Each row comes from the steps of one path. Every step used is in the known rows, and no mark comes twice. Write the path behind each row, first mark first.
Known rows
rekap > fitu: -13.6 -5.5 -13.8 -1.8 -31.0 2.2 11.9 9.3 -15.4 29.4 -18.5 13.1 -2.8 9.1
 15.8 24.6 3.4 -29.9 -7.6 -13.9
vubik > reru > bofaso > vedegu > rekap > fitu: -26.1 31.6 21.0 -13.9 -31.4 -1.7 20.2 8.2 8.0 10.5 9.2 38.3 26.9 33.8
 -11.2 18.9 13.0 -2.2 22.5 -37.4
vubik > ropari > bofaso > vedegu > rekap: -19.7 19.5 -0.7 0.9 -25.5 -0.1 14.4 -12.4 4.5 -14.2 -10.0 -8.5 -3.9 -5.5
 -38.0 1.8 3.5 28.6 -4.3 -22.8
vubik > ropari > rekap: -21.4 -23.6 -19.2 -32.3 -7.7 -3.6 7.8 -0.7 -19.8 22.6 -29.9 10.0 -19.2
 -31.9 5.0 -8.3 -14.1 -20.0 -21.0 10.8
vedegu > rekap > fitu: -15.3 9.4 -20.4 -5.8 -40.3 12.7 30.8 2.2 22.4 17.9 -9.1 19.7 1.5 22.2
 9.6 22.1 25.0 -12.9 1.8 -7.2
vubik > ropari > bofaso > vedegu > rekap > fitu: -22.6 28.8 -6.7 14.4 -41.1 7.1 3.2 -4.4 1.4 -19.9 -9.1 -4.3 9.4 -3.0
 -22.8 -0.3 10.8 24.2 12.5 -31.8
rekap > fitu > vubik > ropari > bofaso: -21.3 -22.9 -18.1 15.4 -30.2 11.7 25.6 13.4 -55.6 0.7 -11.0 -1.1 -14.0
 -33.7 -18.3 1.6 -5.9 15.7 -23.2 -32.0
rekap > vedegu > vubik: -11.8 -33.3 -24.3 -33.6 8.0 -19.4 26.3 25.5 -16.5 45.1 -13.9 -2.6 -37.2
 18.6 -7.3 21.9 -15.9 -22.3 -19.0 -24.7
vubik > ropari: -22.5 -24.8 -1.5 -22.8 -9.8 0.1 14.2 -6.7 -20.9 26.6 -13.6 13.0 -12.7
 -19.0 -15.1 12.7 -18.7 -4.0 -23.7 -5.3
bofaso > vedegu: -0.3 2.3 11.2 -11.6 -10.1 -6.0 2.7 12.4 4.5 24.5 -20.0 -0.8 1.9 14.6 3.2
 23.0 -2.3 -32.3 -10.7 -15.5
bofaso > vedegu > vubik > ropari: -24.7 -9.5 20.4 -33.1 21.9 -8.5 -19.2 18.2 -18.3 24.2 -10.0 3.2 4.4 -7.3
 -8.5 2.3 -30.7 -13.5 -4.5 -36.0
reru > bofaso > vedegu > rekap: -3.1 24.4 6.8 -20.5 -1.1 -2.7 28.8 0.3 24.2 15.9 -4.7 28.9 19.0 31.5
 -16.6 20.1 11.0 -15.2 -11.8 -14.1
bofaso > vedegu > vubik > ropari > rekap: -20.7 -8.5 4.9 -45.7 23.3 -10.8 -24.0 25.8 -16.5 18.0 -27.1 3.2 -6.2
 -19.0 10.8 -20.2 -26.0 -31.2 -1.9 -20.1
bofaso > vedegu > rekap > fitu: -10.2 27.5 -5.4 -1.7 -30.9 8.9 7.4 12.2 40.0 5.5 -10.9 10.9 23.8 31.0
 10.7 20.3 27.6 -14.2 14.3 -19.3
rekap > fitu > bofaso > vedegu: -9.1 5.9 2.1 3.6 -28.7 -15.0 -3.2 42.0 11.1 5.6 -21.2 -0.3 7.8 6.4 22.5
 20.6 0.7 -38.5 20.8 -10.3
bofaso > vedegu > rekap: -5.1 18.0 4.4 -14.8 -20.2 6.6 18.6 6.2 39.7 12.6 -12.3 5.9 12.5 29.0
 -3.3 25.3 20.5 -13.3 -0.6 -5.8
vedegu > vubik > reru: -35.6 -20.1 23.2 -38.6 -7.7 -11.0 12.2 19.3 -38.6 45.0 -0.6 21.0 -26.4
 13.2 -3.1 22.5 -20.6 -18.1 -4.9 -40.9
ropari > rekap > vedegu: 2.6 -30.4 -46.5 -31.6 -16.0 -13.4 32.3 15.3 -4.9 33.7 -34.7 -6.5 -41.1
 -3.4 5.7 5.9 4.3 -35.3 -21.9 12.1
reru > bofaso > vedegu > vubik > ropari > rekap: -19.8 -6.8 15.0 -50.0 37.9 -18.2 -15.9 22.8 -27.7 23.8 -17.6 23.8 6.9
 -14.2 -0.8 -24.4 -35.6 -33.7 -7.6 -26.6
ropari > bofaso > vedegu > rekap > fitu: -10.4 37.8 -7.3 22.8 -47.6 3.8 11.1 8.5 9.9 -8.8 -15.2 -6.9 9.4 20.9
 -6.2 10.4 24.5 2.2 6.7 -29.8

Which path is each row?
-32.8 -19.2 1.9 -14.0 -0.9 -10.8 9.0 3.3 -60.0 16.1 -12.5 -4.7 -31.2
 -19.3 -28.1 -1.8 -35.1 6.0 -25.3 -40.0 => vedegu > vubik > ropari > bofaso
-29.1 -30.1 0.0 -48.4 9.4 -27.3 41.0 19.3 -42.7 50.0 9.2 25.7 -34.0 23.0
 -28.7 19.7 -29.2 -11.5 -8.7 -42.3 => rekap > vedegu > vubik > reru > bofaso
-16.6 -29.3 -12.7 0.9 -17.2 7.6 37.6 8.1 -54.8 6.7 -13.1 -6.7 -26.6
 -36.5 -31.6 9.8 -11.5 17.3 -41.2 -21.1 => fitu > vubik > ropari > bofaso
0.7 16.8 0.5 -3.8 -8.7 14.0 37.6 33.5 20.1 5.8 1.3 30.6 39.4 21.7 -0.9
 19.5 26.5 -13.9 -6.4 -23.1 => reru > bofaso > vedegu > rekap > fitu > vubik
-35.9 -22.6 -19.6 -31.9 -0.9 -13.3 -9.6 46.2 -24.3 10.1 -20.6 11.9 -20.8
 -31.3 27.5 -16.0 -23.6 -33.4 12.2 -3.9 => vedegu > vubik > ropari > rekap > fitu > bofaso
-24.4 20.5 28.6 -27.4 -16.7 -7.4 30.7 1.1 13.2 16.6 8.9 37.2 15.0 32.1
 -26.1 22.9 6.5 -1.6 7.3 -29.4 => vubik > reru > bofaso > vedegu > rekap
-25.1 -4.4 -27.4 13.3 -38.1 22.8 43.3 7.8 -18.0 -14.0 -2.2 3.3 -5.2
 -18.9 -24.1 7.4 16.9 33.6 -15.2 -19.1 => vedegu > rekap > fitu > vubik > ropari > bofaso
-9.5 -41.0 -19.7 -32.2 -1.3 10.8 24.6 24.5 -27.1 17.7 -25.3 10.3 -16.9
 -39.5 5.1 -6.1 -4.1 -20.1 -33.7 9.5 => fitu > vubik > ropari > rekap
-26.3 -17.8 -25.9 -21.5 -24.4 -12.3 5.6 24.6 -11.9 2.5 -29.1 11.8 -16.9
 -39.6 21.9 -9.8 -10.8 -28.5 11.2 15.1 => vubik > ropari > rekap > fitu > bofaso
-17.1 -29.4 -15.3 -9.5 -14.9 17.7 22.1 25.2 -28.5 17.1 -6.6 13.4 1.2
 -29.2 -1.8 10.0 -2.7 -0.7 -17.4 -17.8 => rekap > fitu > vubik > ropari
-31.5 -5.8 10.8 -19.2 3.2 -20.3 -21.5 47.4 -8.3 6.0 -9.1 4.2 8.7 -13.6
 11.0 -1.6 -26.3 -19.9 29.1 -32.6 => rekap > fitu > bofaso > vedegu > vubik > ropari
-29.3 -2.5 36.2 -33.5 -3.7 -16.2 -8.9 33.7 -22.1 35.5 -4.5 12.8 -8.8
 24.5 0.1 17.2 -17.0 -27.5 8.8 -48.7 => bofaso > vedegu > vubik > reru
-5.9 26.9 -4.8 6.7 -34.4 0.0 20.6 -0.6 12.7 -1.0 -15.3 -11.3 -7.0 23.7
 -22.0 16.6 15.6 5.2 -7.9 -22.0 => ropari > bofaso > vedegu > rekap
-1.1 12.3 -9.8 3.3 -25.6 21.2 28.2 38.0 31.1 2.3 -5.4 9.0 25.9 19.9 14.0
 22.6 37.0 -10.7 4.0 -20.3 => bofaso > vedegu > rekap > fitu > vubik
-7.3 32.3 3.0 -6.6 -17.3 2.7 19.7 11.8 22.4 10.1 -1.8 31.2 34.8 30.2
 -1.4 14.2 16.6 -16.7 6.2 -25.2 => reru > bofaso > vedegu > rekap > fitu
-22.5 -11.0 -24.8 -9.3 -23.0 25.8 39.5 17.7 6.7 3.6 3.2 19.4 12.5 -12.8
 -6.6 12.8 19.9 18.2 -10.3 -9.4 => vedegu > rekap > fitu > vubik > ropari
-9.9 12.2 -0.8 -13.6 -23.7 -7.7 24.0 26.9 49.3 -3.5 -9.9 0.6 4.8 22.7
 1.9 27.8 15.5 -17.7 6.4 3.5 => fitu > bofaso > vedegu > rekap
-14.6 -13.3 -12.9 -1.5 -36.0 -10.7 20.3 32.5 -4.7 16.6 -17.6 8.6 -14.5
 -1.0 18.9 25.2 -0.4 -35.1 2.5 -2.2 => rekap > fitu > bofaso
-25.5 0.1 -1.4 -30.3 9.8 -8.6 -33.4 35.3 -16.9 14.2 -23.6 8.6 10.2 -18.2
 24.7 -24.0 -16.7 -36.9 16.2 -29.0 => bofaso > vedegu > vubik > ropari > rekap > fitu
-15.2 3.2 8.6 2.4 -18.1 -9.3 -1.7 -7.8 -32.0 -0.8 -19.6 -15.4 -11.1
 -20.6 -30.3 2.2 -19.3 9.1 -12.9 -31.3 => vubik > ropari > bofaso > vedegu
-21.0 4.6 -23.3 -2.7 -44.4 -2.4 40.3 25.3 30.7 2.5 -8.3 15.2 -6.4 15.6
 13.2 27.8 19.5 -16.2 11.2 7.3 => vedegu > rekap > fitu > bofaso
-12.9 8.9 28.8 -25.1 -9.6 4.0 49.1 24.7 7.6 11.5 14.8 33.3 18.9 24.3
 -23.7 26.6 15.7 3.4 -7.2 -30.1 => fitu > vubik > reru > bofaso > vedegu > rekap
